What can hang from each mark:
J_829: J_749
J_3: J_224 J_994
J_520: J_3
J_849: J_224
J_749: J_45
J_224: J_210 J_849
J_293: J_749
J_414: J_749
J_45: J_3 J_749
J_994: J_3
J_389: J_210
J_210: J_45 J_293 J_389

Every row comes from one small tree of marks. Brackets hold a mark, then the marks that hang from it, in the order of their numbers. Every link used is in the known rows. Which tree was each row made from?
In the rows, 128 means zero.
Known rows:
(J_224 (J_210 (J_293 J_749)) J_849): [106 134 215 210 111 124  99 148 124  69 107 120 162 102 183 134 136 136
  94 120 120 104 204]
(J_210 (J_293 (J_749 (J_45 (J_3 J_224)))) J_389): [ 88 138 108 101 106  93 140 136 124  87 111 125 120 155 210 153 160 131
  75 126 131 110 216]
(J_3 (J_224 (J_210 J_45 J_389) J_849) J_994): [108 134 168  84  94  74 120 132 130 113 140 182 143  83  99 150  98 107
 125 145 124  30 191]
(J_849 (J_224 (J_210 (J_45 J_3 J_749) J_293 J_389))): [ 92 137 133 146  80 100 116 157 112  98 134 156 149 128 186 155 106 111
  99 169 125  97 224]
(J_520 (J_3 (J_224 J_210 J_849))): [113 131 135 145 106 105 138 118 142 117 118 142 147 110 127 143 166 132
 101 128 112  91 169]
(J_994 (J_3 (J_224 J_210))): [106 132  99  92  87 123 131 138 130 147 114 178 126 122 117 122  73 138
  76 148 120  87 157]
(J_224 (J_210 J_45)): [102 129 165 135 100 111 116 138 122  95 130 130 158 133 137 132 128 128
 117 129 124  88 154]
(J_210 J_45 J_293 J_389): [ 96 142 145 130  59 108 129 129 119  78 131 114 122 152 202 146 171 102
  71 141 139  92 208]
(J_293 (J_749 (J_45 (J_3 J_224 J_994)))): [ 95 120  69  65 151  88 136 129 127 122 120 132 136 144 136 144 132 143
 121 121 117 102 139]
(J_749 J_45): [112 134  98 107 147 111 138 130 134 136 129  99 132 151 146 136 105 134
 157 101 125  95 131]
(J_389 (J_210 (J_45 (J_3 J_224 J_994) J_749) J_293)): [ 84 118 100 147  92 124 125 139 114 147 141 138 162 106  90 141 156 124
 124 154 125 110 197]
(J_45 J_749): [116 128 121 101 145 123 121 146 119 140 125 125 140 120 124 133 134 151
 141 112 121 122 136]
(J_45 (J_3 (J_224 J_210) J_994) J_749): [ 98 116  97  29 128  91 124 161 119 164 128 201 161  85  41 149 145 163
 141 149 119 101 170]
(J_45 (J_3 (J_224 (J_210 J_293 J_389)) J_994) J_749): [ 92 124 111  30 108  85 125 164 119 146 126 199 156  88  70 156 158 156
 122 155 124  99 210]
(J_224 (J_210 J_293 J_389) J_849): [100 148 237 185  88 115 108 154 132  75 113 132 139 101 176 143 125 130
 115 138 129  91 230]
(J_829 J_749): [153 138 109 159 106 150 120 146 131 133 139 114 169 124 111 122 146 121
  94 128 124 120 116]
(J_994 (J_3 (J_224 (J_210 (J_293 J_749) J_389) J_849))): [ 88 141 139 127  74 116 122 143 130 107 100 164 119 120 176 132  85 134
  50 151 119  77 206]
(J_3 (J_224 (J_210 J_45))): [115 125 123 118 102 105 129 126 120 121 135 167 157 119 125 133 125 118
 106 116 127  77 156]
(J_414 (J_749 (J_45 (J_3 J_224)))): [109 122  74 121 177 120 145 143 133 126 127 122 146 135 115 146 137 133
 195 122 125 115 138]
(J_3 J_224): [135 124  94 114 123 118 139 118 125 147 134 165 131 115 118 129 126 118
 115 116 130 108 136]
(J_210 J_45 (J_293 J_749) J_389): [ 88 138 146 130  74  99 125 127 114  49 121 101 125 166 239 146 179 109
  42 135 132  97 205]
(J_293 (J_749 (J_45 (J_3 (J_224 J_210 J_849) J_994)))): [ 86 124 112  93 147  87 124 140 130 109 113 136 146 128 140 146 120 149
 128 121 113  87 160]
(J_293 (J_749 (J_45 (J_3 (J_224 J_849) J_994)))): [ 89 123  89  90 150  92 129 133 131 118 115 129 132 132 143 146 126 143
 126 120 116  96 147]
(J_994 (J_3 (J_224 (J_210 (J_45 J_749) J_293)))): [ 93 131  89  96  68 120 125 145 119 138 115 168 146 125 142 128 102 137
  55 139 119  70 184]
(J_210 (J_45 (J_3 J_224 J_994)) (J_293 J_749) J_389): [ 77 128 102  68  63  79 132 130 115  78 125 154 126 141 177 158 195 110
  43 163 132  90 220]

Which tree is each row?
[ 83 123 143  75 104  97 112 158 119 116 128 153 167 115  91 146 146 151
 130 147 119  87 168] => (J_224 (J_210 (J_45 (J_3 J_994) J_749)))
[100 130 149 143 110 108 114 139 121 122 128 162 159  98 134 139 123 129
 125 107 121  63 173] => (J_3 (J_224 (J_210 (J_45 J_749)) J_849))
[ 91 120  93  92  88 103 126 127 126 138 136 169 132 110  91 147 156 116
 121 155 128  84 152] => (J_210 (J_45 (J_3 (J_224 J_849) J_994)))
[ 95 139 173 137  92  98 122 134 128 102 127 164 133 108 152 143 114 116
 115 124 128  60 191] => (J_3 (J_224 (J_210 J_45 J_389) J_849))
[ 97 137 204 208  76 124 100 144 123  78 121 121 165 106 170 137 146 121
 102 125 126  77 206] => (J_224 (J_210 J_45 J_293) J_849)
[131 126 159 105 118  92 118 132 131 138 139 188 157  64  68 138  91 119
 139 135 121  56 170] => (J_3 (J_224 J_210 J_849) J_994)
[124 131 130 190  85 115 114 137 112  99 143 145 163 124 185 141  91  93
  93 154 125  90 194] => (J_849 (J_224 (J_210 J_45 J_293)))
[ 99 122 118  59  99  85 130 145 124 118 122 194 144 103  96 151 156 136
  91 166 127 108 200] => (J_45 (J_3 (J_224 (J_210 (J_293 J_749) J_389)) J_994))
[ 94 122 120 165 129 123 127 135 125 123 128 101 152 125 122 137 129 133
 128 148 120 132 185] => (J_389 (J_210 (J_293 (J_749 (J_45 (J_3 J_994))))))
[105 135  95 121  89 134 129 132 135 155 111 167 106 114 131 124  76 129
  86 145 121  89 151] => (J_994 (J_3 (J_224 J_849)))
[121 140  94 122 108 119 121 160 139 149 137 138 185 107  77 142 128 133
 128 129 119  71 150] => (J_829 (J_749 (J_45 (J_3 (J_224 J_210 J_849) J_994))))
[141 120 128  68 120  86 128 128 125 144 144 193 162  82  58 136 100 119
 124 136 122  67 156] => (J_3 (J_224 J_210) J_994)
[109 139 151 150  95  97 120 140 119  95 141 148 137 136 186 146  66  95
 114 164 124  82 186] => (J_849 (J_224 (J_210 J_45 J_389)))
[101 119 128 104 104  99 118 144 126 124 119 189 154  83  91 148 155 138
 104 157 122 104 194] => (J_45 (J_3 (J_224 (J_210 (J_293 J_749)) J_849) J_994))
[ 94 128  56  81 134 106 146 135 134 158 124 142 130 143 119 145 130 142
 153 117 128 106 146] => (J_749 (J_45 (J_3 J_224)))
[117 127 114 132 121 101 132 131 120 109 124 149 168 124 161 135 127 129
  89  98 123  84 185] => (J_3 (J_224 (J_210 (J_293 (J_749 J_45)))))
[127 136  72  99 110 115 127 158 136 153 142 141 189 118  72 138 132 133
 118 130 120  78 142] => (J_829 (J_749 (J_45 (J_3 (J_224 J_210) J_994))))
[ 68 136 124  76  78 102 132 139 128 101 123 137 100 158 154 152 166 125
 108 166 135 112 172] => (J_210 (J_45 J_3) J_389)
[ 85 115 104 165  92 121 125 127 115 117 135 128 156 121 121 138 159 115
  93 159 124 118 190] => (J_389 (J_210 (J_45 (J_3 J_224 J_994)) (J_293 J_749)))
[ 76 120 124 199  95 138 121 132 116 101 125 100 149 141 153 134 168 124
  96 155 124 144 187] => (J_389 (J_210 (J_45 J_3) (J_293 J_749)))
[134 123 109  88  93  86 144 115 136 125 134 155 166 101  90 145 176 121
  79 144 113  77 184] => (J_520 (J_3 (J_224 (J_210 J_293)) J_994))
[ 94 137 172 160  84  97 118 134 120  76 119 153 145 113 191 144 140 113
  73 118 127  65 218] => (J_3 (J_224 (J_210 J_45 (J_293 J_749) J_389) J_849))
[ 65 134 127 113  65 101 126 138 116  59 112 120 119 165 217 154 206 123
  46 158 134 119 215] => (J_210 (J_45 J_3) (J_293 J_749) J_389)
[ 95 131  94  94  73 119 129 135 127 139 117 172 130 131 128 124  83 130
  68 149 120  72 158] => (J_994 (J_3 (J_224 (J_210 J_45))))
[128 125 105  98 109  94 143 107 144 139 131 148 138  95  88 147 164 116
 105 142 112  79 153] => (J_520 (J_3 (J_224 J_849) J_994))
[ 59 144 206 150  69 107 101 170 122  77 110 136 146 110 173 156 164 144
 111 146 127  83 245] => (J_224 (J_210 (J_45 J_3 J_749) J_293 J_389) J_849)
[ 70 133 183 177  80 122  97 165 119  94 113 135 169 101 150 147 171 147
 113 133 123  92 219] => (J_224 (J_210 (J_45 J_3 J_749) J_293) J_849)
[ 95 125 147 118  71 106 114 146 119  98 130 150 171 115 115 143 168 129
  93 156 127  93 197] => (J_224 (J_210 (J_45 (J_3 J_994)) J_293))
[ 83 127 108  53 143  73 134 140 129 102 115 138 136 145 147 151 121 149
 116 130 117  89 170] => (J_293 (J_749 (J_45 (J_3 (J_224 (J_210 J_389)) J_994))))
[129 122 111  78 122  77 130 128 121 122 138 167 177  98 106 141 112 121
  98 118 119  54 185] => (J_3 (J_224 (J_210 (J_293 (J_749 J_45)))) J_994)
[115 133 148  86 100  76 140 120 145 116 128 156 141  96  97 153 151 124
 104 151 112  62 187] => (J_520 (J_3 (J_224 (J_210 J_389) J_849) J_994))
[118 134 148 102  85  80 138 120 142 110 127 153 149  93 111 155 166 118
  86 150 114  64 210] => (J_520 (J_3 (J_224 (J_210 J_293 J_389) J_849) J_994))
[107 135 132 111 113  89 135 134 123  96 121 149 149 130 177 143 122 127
  87 108 126  77 206] => (J_3 (J_224 (J_210 (J_293 (J_749 J_45)) J_389)))
